Each row was made from one small tree. The marks that hang from a mark follow it in brackets, in alphabetical order. Every link used is in the known rows. Write each row's tree.
Known rows:
duda{bagad batavad doterel}: [ -4.2  17.7 -28.6  -0.3  22.8   4.1 -10.3 -16.6   4.9   4.7  -1.0  -7.2
 -10.9   9.5  41.6 -14.3   3.3  15.3 -15.5 -16.6  47.0  -4.2  -1.5   4.6
  -2.0]
doterel{duda{bagad{seki zenatu{zepaned}} batavad}}: [ 18.7   4.5 -24.3   8.3  15.3   1.1   3.0  -2.1   6.7   5.2  -0.1  -4.5
 -12.5   8.3  32.2  23.9   6.0   1.0  -7.3  -3.9  20.8   2.7   0.5  10.4
   2.2]
vite{zenatu{bagad}}: [  6.7  -2.8   5.0   6.8  -0.7   4.4   0.1  19.7   2.9  -1.8   0.0  -5.1
   8.2  -6.4 -14.7  14.5  10.4  -2.1   1.5 -14.1   1.4  -8.6  -3.1  -7.4
 -19.6]
doterel{duda{bagad{seki} batavad} zenatu{vite zepaned}}: [ 25.2  -5.2 -20.0  13.7  19.8   0.8  -3.3 -13.6   0.9   6.1   6.6 -13.8
   1.9  15.5  21.7  65.9   5.7   5.4  -3.3  -2.9  29.1  -2.5  -4.4   4.8
  -7.4]
batavad{duda{bagad{seki}}}: [  6.2   6.1 -10.1   6.5   3.4  -2.2  10.2  -1.7   4.0   2.2   2.2   2.8
 -16.0   3.2  28.1  -4.8  12.5  11.3  -7.5  -7.0   5.2   5.0  -3.5   1.7
  -3.7]
bagad{duda seki zenatu{vite}}: [ 31.9 -39.6  -6.3  -2.5 -16.0   5.4  28.5   0.8  17.1  -8.1  -0.5   4.6
  -6.2  -6.0  13.6   9.7  19.6  -8.6   0.9  15.4   8.3  22.1  -0.4  -0.4
  17.9]
zenatu{bagad{duda{doterel}} vite zepaned}: [ 26.1 -18.7  10.9   2.1 -15.7   0.0  16.1   9.6  19.2  -4.9   1.7  -5.4
  11.2   4.3  -4.6  64.0  16.5   2.9   6.6  12.0  23.2  12.6  -5.5 -16.9
  -8.9]
vite{zenatu}: [ -2.6  -3.0   4.2   3.5   3.4   4.2  -4.2   6.9  -2.6   0.2  -1.0  -1.0
   2.0  -6.8 -13.2  -4.0   6.5   1.8  -0.3  -9.9   1.6  -8.7  -2.6  -5.3
  -9.1]
seki{bagad{duda{doterel} zenatu{zepaned{vite}}}}: [ 23.2  -8.9 -13.7   3.5  -4.7   2.1  37.0   8.8  11.2   0.9  -5.4  -8.0
  -1.2  -9.4   7.8  -5.7   7.9  -9.3  -0.2  11.6   7.8   8.8  -9.7  -6.8
   5.0]
duda{bagad{seki zenatu{vite}} batavad doterel}: [ 13.4  -7.2 -31.5  -0.1  13.0   7.1  -7.3 -10.2   9.8  -1.4   1.5  -5.7
 -14.5   5.0  43.7  -8.7  14.0   5.1 -11.8 -11.8  55.8   6.0  -2.6   5.5
   4.3]
seki{bagad{duda{batavad} zenatu{vite zepaned}}}: [ 29.9 -12.4 -16.0   2.6  -8.4   5.2  35.3   9.4  12.0   2.9  -5.8  -7.2
  10.2  -8.6   5.1   0.7  10.0  -9.1  -3.0  12.0   7.9  10.2  -5.2  -9.7
   1.4]
vite{zenatu{bagad{duda{doterel} seki} zepaned}}: [ 14.7 -14.0   1.1   6.6  -5.7   1.3   9.9  19.9  10.2  -4.2   0.1   0.2
   8.9  -5.9  -7.4  25.6  16.4   1.2   3.7  -4.9  15.0   0.3  -5.1  -6.1
 -11.6]
zepaned{zenatu{bagad{seki} vite}}: [ 24.5 -26.8   9.1   7.7 -11.4   1.3   0.8  27.8   5.5  -9.0   8.4 -13.1
   6.5  -2.4 -18.8  46.8   7.0 -17.4   5.1  -6.9  10.6   6.1   0.1  -1.3
 -19.6]
batavad{bagad{duda{doterel} seki zenatu{vite}}}: [ 21.2 -26.1 -17.2   2.8  -9.0  -3.9  27.0   1.8  17.9  -5.6  -0.2   8.0
  -3.0  -2.4  24.6   1.0  13.2  -1.8  -3.1   6.6   9.0  13.5 -13.4  -3.3
   4.3]
doterel{duda zenatu}: [  8.5   7.1  -9.2  11.3  21.7  -3.7   4.9 -12.6  -3.2   7.0   0.6 -13.1
   3.1  10.7  10.6  42.1  -5.1   6.8   0.5   0.9  -2.2  -4.4  -8.9   9.2
  -4.5]
duda{bagad doterel{zenatu}}: [ -1.3   9.5 -20.8   4.7  23.8  -0.9   1.6 -19.4  -3.9   2.6   2.8 -11.2
 -11.8   7.5  32.0   6.5   3.5  11.8  -5.3 -14.5  29.6  -7.1 -12.5   3.7
  -8.2]
duda{bagad{seki} doterel{zenatu}}: [  2.7  -1.7 -25.2   4.9  18.5  -0.5   0.9 -12.7  -2.1  -1.2   4.2  -8.6
 -11.2   6.2  36.6   6.3   7.6   6.3  -4.2 -14.8  32.0  -2.1  -8.9   9.0
  -3.9]
vite{zenatu{bagad{duda{batavad doterel} seki} zepaned}}: [ 15.3 -11.7  -3.1   6.2  -3.1   2.7   6.7  18.1  11.6  -3.0  -0.2  -0.5
  11.1  -4.6  -4.4  22.9  15.5   3.1   1.0  -6.2  21.8   0.1  -3.4  -4.9
 -11.3]
duda{doterel}: [-9.7  4.8 -4.1 -2.5  7.4 -1.5 -4.0 -7.8  3.9 -0.1 -3.5 -2.8 -3.7  3.6
 13.2 -7.8 -0.2 10.1 -1.8  0.9 20.8  2.9 -6.8  3.2  4.6]
bagad{duda{batavad} zenatu{vite zepaned}}: [ 30.8 -22.1  -6.5  -1.3  -6.0   4.8  22.9  -8.7  17.0  -0.1  -0.9   2.4
  -0.6  -1.4   6.0  17.8  13.7   3.1  -1.8  18.9  23.1  14.6  -4.8  -8.7
  11.2]
vite{zenatu{bagad zepaned}}: [ 11.5  -5.6   7.0   8.9  -3.2   1.0   0.2  22.3   2.6  -1.8   1.9  -2.2
  10.0  -6.0 -20.9  27.5  12.1  -2.0   5.8  -8.8   7.3  -7.9  -6.0 -10.1
 -20.6]

Which tree is each row?
[ 24.7 -12.9  -9.2   5.4 -10.1   2.6  24.2  18.1   3.1   0.8  -3.0  -8.2
   7.1 -10.4  -7.0   3.5   8.6 -16.3   4.5   8.2   1.4   5.3  -8.9  -9.7
  -5.0] | seki{bagad{zenatu{vite zepaned}}}
[ 34.0 -35.9  -6.4   1.8 -13.7   2.2  27.5   3.7  15.0  -8.2   3.9   7.0
 -13.5  -6.8   7.7  13.7  16.3 -12.0   4.9  16.8  12.6  17.3  -1.3   1.4
  19.3] | bagad{duda seki zenatu{zepaned{vite}}}
[ 10.7  -3.9 -31.1   4.7  19.4   3.2 -12.7 -17.3   3.1   0.9   5.8  -9.0
  -2.2  10.9  37.2  18.0   9.2  11.2  -9.1 -12.8  59.0  -0.6  -5.3   5.6
  -4.2] | duda{bagad{seki} batavad doterel{zenatu{vite zepaned}}}
[ 24.0 -24.7   9.5   8.5  -6.1   3.3   4.1  21.2  11.4 -10.6  11.7 -16.1
 -13.3  -2.0 -12.7  39.8   4.4 -20.3   1.3  -7.6  18.0   3.0   3.4   0.6
  -8.9] | zepaned{vite zenatu{bagad{duda{doterel} seki}}}
[ 28.0  -0.9  -8.0  14.9  14.2  -0.9  -1.0  -2.3   6.9   5.7   4.5 -17.9
  16.9  15.1   3.6  83.0   3.2   4.9   1.8   2.4  22.7  -1.5  -7.9  -0.5
 -15.7] | doterel{duda{batavad} zenatu{bagad vite zepaned}}
[  9.0   0.1 -32.9   6.4  23.0   2.9 -13.7 -16.6   2.2   0.8   7.5  -9.7
  -8.8  10.4  38.2  10.8   6.1   8.2  -9.7 -15.4  57.6  -4.7  -3.9   8.6
  -2.2] | duda{bagad{seki} batavad doterel{zenatu{zepaned{vite}}}}
[ 16.9  -5.1  -8.2   7.5  -0.7  -1.6  13.4  -0.9   6.1   0.4   3.4   2.9
 -18.0   1.5  22.4   6.1  18.4   7.6  -3.0  -0.2  11.7   8.5  -8.3  -2.9
  -2.9] | batavad{duda{bagad{seki zenatu{vite zepaned}}}}
[ 22.6 -13.3  -4.9   2.8 -12.5   1.0  21.9  18.5  16.4  -6.2   0.4  -1.9
   8.7  -0.8  10.9  27.2  11.7  -6.2   0.3  -1.4   0.9  11.2   3.9   1.8
  -4.2] | zenatu{bagad{duda seki}}
[ 26.4 -13.4 -11.3   1.7  -9.4   5.5  40.0  10.4  10.2   1.1  -7.0  -8.3
   5.1 -10.6   5.1  -4.1  10.2 -11.4  -2.0  10.1  -5.2  10.5  -5.9  -9.1
   1.7] | seki{bagad{duda zenatu{vite}}}
[ 24.4 -24.3  12.4  11.0  -7.5   3.6  -6.3  28.6   5.0 -10.9  14.8 -15.9
 -11.8  -3.4 -23.0  41.7   2.4 -26.8   4.3 -11.8  12.8  -1.8   4.8   0.5
 -14.8] | zepaned{vite zenatu{bagad{seki}}}
[  8.2  -8.2 -25.6   2.0   5.9  -2.0  -5.8  -3.5  14.3  -1.1   0.4   2.8
   3.6   4.3  26.6  -6.8   5.7   7.8  -7.2  -0.3  44.3   6.5 -11.1   2.4
   1.6] | duda{batavad{bagad{seki zenatu{vite zepaned}}} doterel}
[ 14.5  -7.6   5.7   7.7  -4.2   1.5  11.3  18.3   7.8  -1.5  -0.1  -1.2
   9.1  -6.0 -15.9  28.8  13.7   1.4   3.8  -4.7   5.2  -4.1  -5.3 -11.0
 -16.2] | vite{zenatu{bagad{duda} zepaned}}
[ 27.2 -20.4  -0.1   1.7  -6.1   1.6  28.6  -4.9  13.2  -2.7   1.9   2.8
 -14.4  -4.9   0.5  14.0  11.0  -4.4   3.6  17.4   8.7  10.4  -6.4  -6.7
  13.5] | bagad{duda zenatu{zepaned{vite}}}
[ 22.4   1.5 -22.2  15.9  24.9   0.3  -5.4 -12.7  -0.6   6.2   8.9 -14.2
  -8.3  14.3  22.7  56.0   1.5   1.5  -4.1  -6.8  28.0  -7.6  -2.7   9.2
  -5.4] | doterel{duda{bagad{seki} batavad} zenatu{zepaned{vite}}}
[  9.2  -9.8  14.2   6.6  -2.5   8.3 -10.5  12.2   3.4  -4.6   7.8  -9.0
 -11.2  -4.0 -20.2  18.8   7.2 -11.9   1.2 -12.0   8.6 -10.9   3.7 -10.1
  -9.2] | zepaned{vite{zenatu{bagad}}}
[ 13.2  -7.8 -18.0   3.4   0.9  -6.3  29.8  -2.8  14.9  -0.4  -2.1   7.1
  -4.6  -2.0  23.0  -8.4   6.3   4.5  -4.7   5.0   2.0   6.1 -17.9  -4.1
  -0.1] | batavad{bagad{duda{doterel} zenatu}}
[ 30.5 -29.3   9.9   5.8 -23.5   0.2   0.1  24.8  12.1  -8.9   7.6  -2.5
  13.7   1.3 -13.4  65.6  17.7 -12.4  11.8   5.5  18.9  10.6   0.4 -11.5
 -13.1] | zenatu{bagad{seki} vite zepaned}
[ 14.6 -13.6   3.6   8.8  -7.1   1.4  -1.1  26.6   3.9  -4.3   3.0  -0.1
  10.3  -7.2 -17.4  27.3  14.5  -5.6   6.8  -9.1   9.3  -4.3  -3.6  -6.1
 -17.7] | vite{zenatu{bagad{seki} zepaned}}
[  7.2 -12.2 -20.4  -4.9   0.3   2.8  12.8  -8.0  18.3  -2.5  -4.4   4.1
   1.6   3.1  33.7  -9.5   7.4   9.8 -10.7   5.4  28.8  16.2   5.5  10.0
  18.9] | bagad{duda{batavad doterel} seki}
